Each row was made from one walk, in order. Every step used is in the known rows, and no mark comes twice. Write each row's walk.
Known rows:
P > N > T: -12.9 9.7 11.3 22.0 18.3 23.4 23.4 -35.1 -7.7 -7.1 5.6 -21.7 -15.6 -10.3 11.7 -29.3 0.6 0.7 47.7 -26.5 4.3 1.1 -23.5
T > H > S > P > N > Y > E: 5.5 -14.7 30.9 25.3 4.1 29.3 37.1 -63.1 10.3 -21.5 8.4 -0.3 -17.9 -11.0 32.8 -39.1 45.7 -4.3 55.3 -38.3 38.2 34.0 13.0
N > P > H: 22.4 8.9 14.4 -7.9 36.7 8.3 19.5 -20.7 -8.3 19.1 19.8 12.4 -29.3 7.3 0.2 -8.6 -29.0 7.5 36.6 -4.6 15.2 29.5 0.5
P > S > H > E > N > T: -4.1 18.2 15.0 0.7 -5.7 36.0 24.6 -43.0 -9.0 -24.3 11.3 1.2 -34.9 11.6 50.2 -14.6 28.0 -0.3 14.8 -0.5 -5.6 17.9 1.0
Y > E > P: -17.6 21.2 -10.7 16.2 32.4 33.3 4.5 -28.8 36.4 -16.7 -7.4 -42.1 -10.0 3.5 32.3 -42.9 6.4 14.3 33.6 -12.0 11.8 67.0 -20.3
E > P: 4.1 27.5 31.5 -25.9 26.8 6.6 7.3 -30.5 7.4 12.5 -18.3 3.1 -25.4 7.9 23.2 -7.9 -4.9 28.8 50.9 -15.1 7.9 53.5 1.3
H > P > N > T: 13.5 15.9 26.7 18.8 5.5 28.3 30.6 -58.9 -9.9 -16.2 -1.2 -2.1 10.6 1.3 15.8 -33.9 20.4 30.1 60.0 -35.5 -26.3 43.1 6.9
E > N > T > H > P > S: -0.2 26.6 40.8 -16.0 22.8 26.1 30.4 -32.5 16.1 12.7 -8.1 -3.5 -27.4 -3.0 69.4 -40.6 25.1 2.0 49.3 -54.9 -5.1 44.9 8.4
T > H > E > N > Y: 3.1 -11.6 21.5 16.9 7.0 29.5 39.3 -26.9 12.8 6.2 2.5 28.0 0.7 7.9 40.1 -35.3 62.4 -14.7 28.3 -54.5 28.3 41.3 18.5
T > H > S > P > N: 26.5 -11.9 41.4 27.0 3.5 28.5 31.4 -54.7 -5.1 -17.3 -2.4 17.0 -13.0 -10.1 30.2 -27.6 35.1 -4.0 51.1 -30.2 36.0 21.0 18.3
N > P: 15.1 1.1 11.0 1.8 15.2 -6.8 27.1 2.1 -1.0 27.2 1.9 -3.7 -30.5 13.6 0.1 0.0 -19.8 8.2 40.8 -14.5 -2.8 54.4 12.9
H > E > N > Y: -28.3 -4.0 25.2 -5.2 11.7 27.1 2.1 -23.3 9.4 -16.0 10.9 13.5 -5.8 14.1 20.5 -33.7 46.3 23.3 37.0 -50.4 -10.6 55.5 -29.2
Y > E > H > S > P: -27.5 16.7 -12.4 22.0 39.8 37.4 -22.6 -42.4 39.3 -47.2 4.2 -34.9 -14.8 -1.5 13.6 -46.8 36.8 11.3 38.1 -23.6 20.4 38.9 -17.5
S > H > E > P > N > T: -2.5 31.1 12.2 29.8 1.4 33.5 31.8 -58.9 13.2 25.3 22.5 -6.1 -29.8 42.0 25.6 -0.3 29.3 0.7 55.0 -22.6 9.1 48.6 13.2
H > S > P > N > E: -3.1 -12.0 58.4 12.1 -5.2 26.6 -3.7 -71.1 -20.7 -40.8 2.2 -6.4 -32.8 -8.0 12.2 -21.1 7.5 37.8 77.3 -27.8 -5.5 34.0 -32.9
P > N > Y > E: -48.4 1.2 -4.2 10.3 37.3 26.7 11.7 -42.8 12.9 -29.0 15.9 -24.6 -11.5 -12.5 -2.0 -43.3 21.5 2.5 36.2 -25.3 10.2 11.2 -38.4
Y > E > N: -29.5 19.2 -9.0 20.1 47.4 45.3 -11.9 -9.7 46.1 -23.5 -3.4 -41.1 -5.9 -2.9 39.5 -55.0 9.0 -4.1 21.6 -24.2 5.4 50.8 -40.3
P > S > H: 6.9 14.5 9.7 -4.5 0.8 23.9 18.6 -34.2 -9.5 -27.1 4.4 4.4 -34.0 1.1 35.4 0.6 6.2 -14.1 4.7 23.8 6.8 -3.5 10.4
P > H > E > N: 6.0 11.5 24.8 -2.4 44.6 52.0 -13.8 -43.3 -6.7 -29.9 23.2 35.1 3.4 -0.5 19.0 -39.3 9.9 12.9 20.5 -14.9 21.1 4.6 -40.6
S > P > H: 27.1 30.0 40.2 7.5 49.0 30.3 6.0 -55.6 -11.8 -9.8 24.7 31.7 -35.6 25.6 2.9 18.7 -25.8 0.5 51.2 25.2 41.6 30.3 -7.7
Y > E: -13.5 -0.5 -25.0 37.3 19.4 34.1 2.0 -10.3 34.9 -31.5 2.8 -44.2 2.7 -3.8 23.5 -42.9 3.6 -11.7 16.9 -5.4 14.5 42.1 -24.4
H > S > P > N > Y: -7.3 -8.9 54.6 -3.4 4.2 17.0 -3.8 -68.2 -10.5 -45.1 12.5 -3.4 -33.2 -12.4 4.2 -22.3 13.1 39.6 76.6 -24.0 0.9 31.8 -27.4
H > E: 5.9 -17.3 7.5 31.0 -12.7 29.1 7.5 -14.9 -8.7 -29.6 5.3 13.9 14.7 13.3 6.3 -21.7 31.9 15.0 21.5 -20.1 -2.2 40.4 -16.3
Y > E > N > P > S > H: -28.0 29.5 -10.1 17.0 47.5 44.9 6.3 -19.3 40.6 -8.4 4.6 -42.5 -28.5 11.0 44.3 -46.0 8.6 -0.7 21.3 -17.6 -2.7 61.7 -24.0

Which walk is each row?
13.8 33.8 16.2 30.4 5.1 29.4 36.3 -65.4 15.9 20.7 21.3 -7.9 -18.0 29.9 22.6 -0.8 15.8 -10.0 60.1 -19.0 -2.9 37.1 31.1
S > H > P > N > T
-29.6 20.3 30.0 -24.6 45.0 11.5 -26.4 -64.1 10.5 -33.2 6.1 11.6 -37.9 -3.4 -11.2 -19.0 48.6 29.0 65.1 -41.3 20.2 8.8 -1.5
E > H > S > P > N > Y
16.0 -5.2 21.5 21.6 8.4 37.5 43.5 -23.6 -4.9 0.4 -7.0 31.1 -2.7 9.2 45.3 -35.9 56.2 -4.3 15.1 -41.3 17.5 41.4 21.2
T > H > E > N > P > S
-11.1 10.2 16.9 10.2 18.3 31.3 22.4 -64.8 4.9 -31.7 5.7 -3.5 14.2 -0.6 6.3 -43.2 35.0 31.6 52.2 -34.9 -22.3 49.9 -4.2
H > P > N > Y > E
5.8 -4.4 53.2 9.9 6.4 25.2 -9.5 -62.3 -15.7 -48.6 3.7 -0.6 -24.8 -11.9 6.1 -22.4 6.2 39.4 69.2 -16.1 0.2 27.3 -29.2
H > S > P > N
-8.1 10.2 21.8 17.0 13.4 40.3 9.7 -44.9 -15.8 -22.7 -6.6 16.7 5.6 18.0 7.6 -31.0 40.1 47.2 36.7 -28.7 -7.7 52.4 -25.8
H > E > P > N
27.0 -20.4 9.8 41.6 -10.6 30.9 43.7 -21.2 -0.5 -2.9 -1.3 27.7 14.7 7.6 30.5 -26.5 52.8 -20.7 17.8 -33.2 34.0 30.8 27.8
T > H > E
-14.3 25.6 13.5 15.8 7.7 28.4 26.7 -61.4 16.6 20.1 25.6 3.3 -30.1 41.5 15.6 2.3 36.3 2.0 51.4 -21.7 11.8 47.5 10.4
S > H > E > P > N > Y
25.4 27.4 16.3 21.4 0.8 21.2 25.5 -50.6 22.2 20.3 16.7 3.2 -14.3 33.2 22.2 9.7 11.1 -14.9 50.0 -8.3 1.6 45.4 40.8
S > H > P
11.4 35.8 35.4 -35.4 48.9 21.6 -0.2 -53.1 0.7 4.2 -1.0 19.6 -24.6 1.0 22.9 -16.5 -13.9 28.0 46.3 -4.9 26.3 29.3 -10.7
E > P > H
-4.6 32.7 36.1 -29.0 68.4 23.9 -5.7 -14.9 12.0 21.8 3.8 12.8 -34.9 5.7 26.0 -26.2 -15.6 14.2 40.3 -32.8 0.9 38.4 -22.6
E > N > P > H
19.2 -10.0 33.2 -15.9 20.4 29.8 -21.5 -54.0 -8.5 -46.8 22.2 14.2 -7.1 -34.3 16.1 -42.2 -11.5 14.9 38.0 -7.5 26.2 -19.4 -33.9
P > H > S
-10.3 2.5 23.5 13.0 15.3 39.8 -6.1 -13.7 2.4 -21.7 -1.3 16.6 5.9 14.7 22.4 -33.7 36.6 23.1 26.3 -39.3 -12.0 49.4 -31.7
H > E > N
-48.0 10.5 -1.6 -26.4 15.3 6.2 27.8 -51.8 39.3 -6.0 23.4 -34.8 -44.1 5.6 31.4 -25.8 26.5 3.6 47.6 -22.0 14.2 58.4 -2.3
N > Y > E > P > S > H
5.1 12.9 25.3 -1.7 35.8 47.6 -3.2 -47.1 -4.4 -20.8 28.2 23.2 -4.1 0.2 26.8 -40.7 9.6 10.7 31.2 -22.5 19.6 10.7 -36.1
P > H > E > N > T
12.3 -1.1 12.4 31.0 13.0 35.3 53.6 -57.0 12.8 -7.6 -0.1 10.9 15.4 -2.0 32.3 -45.9 56.1 -9.3 38.1 -43.1 20.3 39.7 34.1
T > H > P > N > Y > E
10.4 29.2 37.8 35.8 32.1 28.9 41.5 -58.8 -12.5 6.9 12.0 6.2 -39.3 27.5 11.8 9.6 1.3 -2.2 68.1 -5.4 28.4 42.4 4.5
S > P > N > T > H
-28.9 28.2 -10.6 24.5 37.1 41.4 14.7 -44.0 30.3 -16.2 -3.5 -53.7 -13.8 1.1 32.9 -53.1 11.3 18.6 43.0 -21.9 8.2 58.9 -29.7
Y > E > P > N > T
-12.6 26.7 -7.9 9.6 47.4 44.0 -0.6 -44.5 31.7 -22.5 4.5 -30.2 -9.3 -0.5 32.1 -49.0 0.6 13.6 30.5 -4.8 24.8 50.3 -29.0
Y > E > P > H
26.2 7.9 29.0 -7.2 -6.0 25.5 20.6 -46.8 -21.1 -47.7 -12.7 19.3 9.5 -5.4 29.0 -25.6 22.0 33.7 25.3 -3.9 -30.0 39.6 16.4
H > P > S
-11.5 27.8 35.1 -32.1 49.8 18.9 2.8 -5.7 2.2 6.4 -12.6 5.6 -40.5 2.9 35.9 -24.4 -3.8 21.5 28.5 -27.4 -18.8 44.8 -17.1
E > N > P > S
-43.6 5.3 1.8 -29.6 29.2 7.7 17.4 -49.9 38.9 -8.0 27.5 -27.6 -32.3 -3.1 21.5 -36.4 16.7 8.2 52.2 -28.0 22.7 53.4 -16.7
N > Y > E > P > H
-20.6 25.1 -25.5 24.7 42.8 38.9 -10.8 -35.9 42.3 -35.8 -1.4 -27.5 7.1 5.5 14.0 -49.6 43.6 6.9 25.8 -27.0 9.8 45.6 0.2
Y > E > H > P
-30.1 20.2 -33.7 23.8 48.1 33.8 -16.8 -19.3 46.0 -31.8 0.3 -33.8 -4.3 0.8 11.9 -43.5 32.0 -9.0 17.2 -19.9 26.0 27.0 -11.6
Y > E > H
-3.3 8.9 29.5 -1.3 14.7 22.2 23.0 -62.6 -5.3 -24.3 4.1 11.3 10.5 -0.6 2.0 -31.5 30.9 33.0 55.6 -34.9 -23.0 42.1 3.2
H > P > N > Y
-14.9 29.5 40.3 25.0 42.6 34.3 10.6 -67.3 -19.5 -1.5 2.0 13.5 -44.6 36.0 -5.3 16.5 7.5 9.1 65.5 -11.9 16.2 37.2 -14.3
S > P > N > E > H
-16.0 23.8 28.9 -11.7 47.6 19.8 -32.1 -58.2 5.5 -36.6 -2.5 13.9 -29.7 -2.6 -9.5 -19.4 42.0 28.6 57.0 -33.6 19.5 3.9 -3.4
E > H > S > P > N
-2.0 33.3 11.8 -24.1 39.2 20.8 -11.5 -47.3 1.3 -36.1 -13.4 28.5 -5.5 1.4 7.3 -21.5 53.5 25.0 25.6 -25.3 -1.8 12.3 28.4
E > H > P > S
-20.9 5.9 22.9 4.6 11.0 31.7 15.2 -50.6 -10.4 -18.8 2.1 14.6 -2.3 17.6 5.9 -29.9 46.4 47.6 44.5 -36.9 -6.5 57.0 -24.0
H > E > P > N > Y
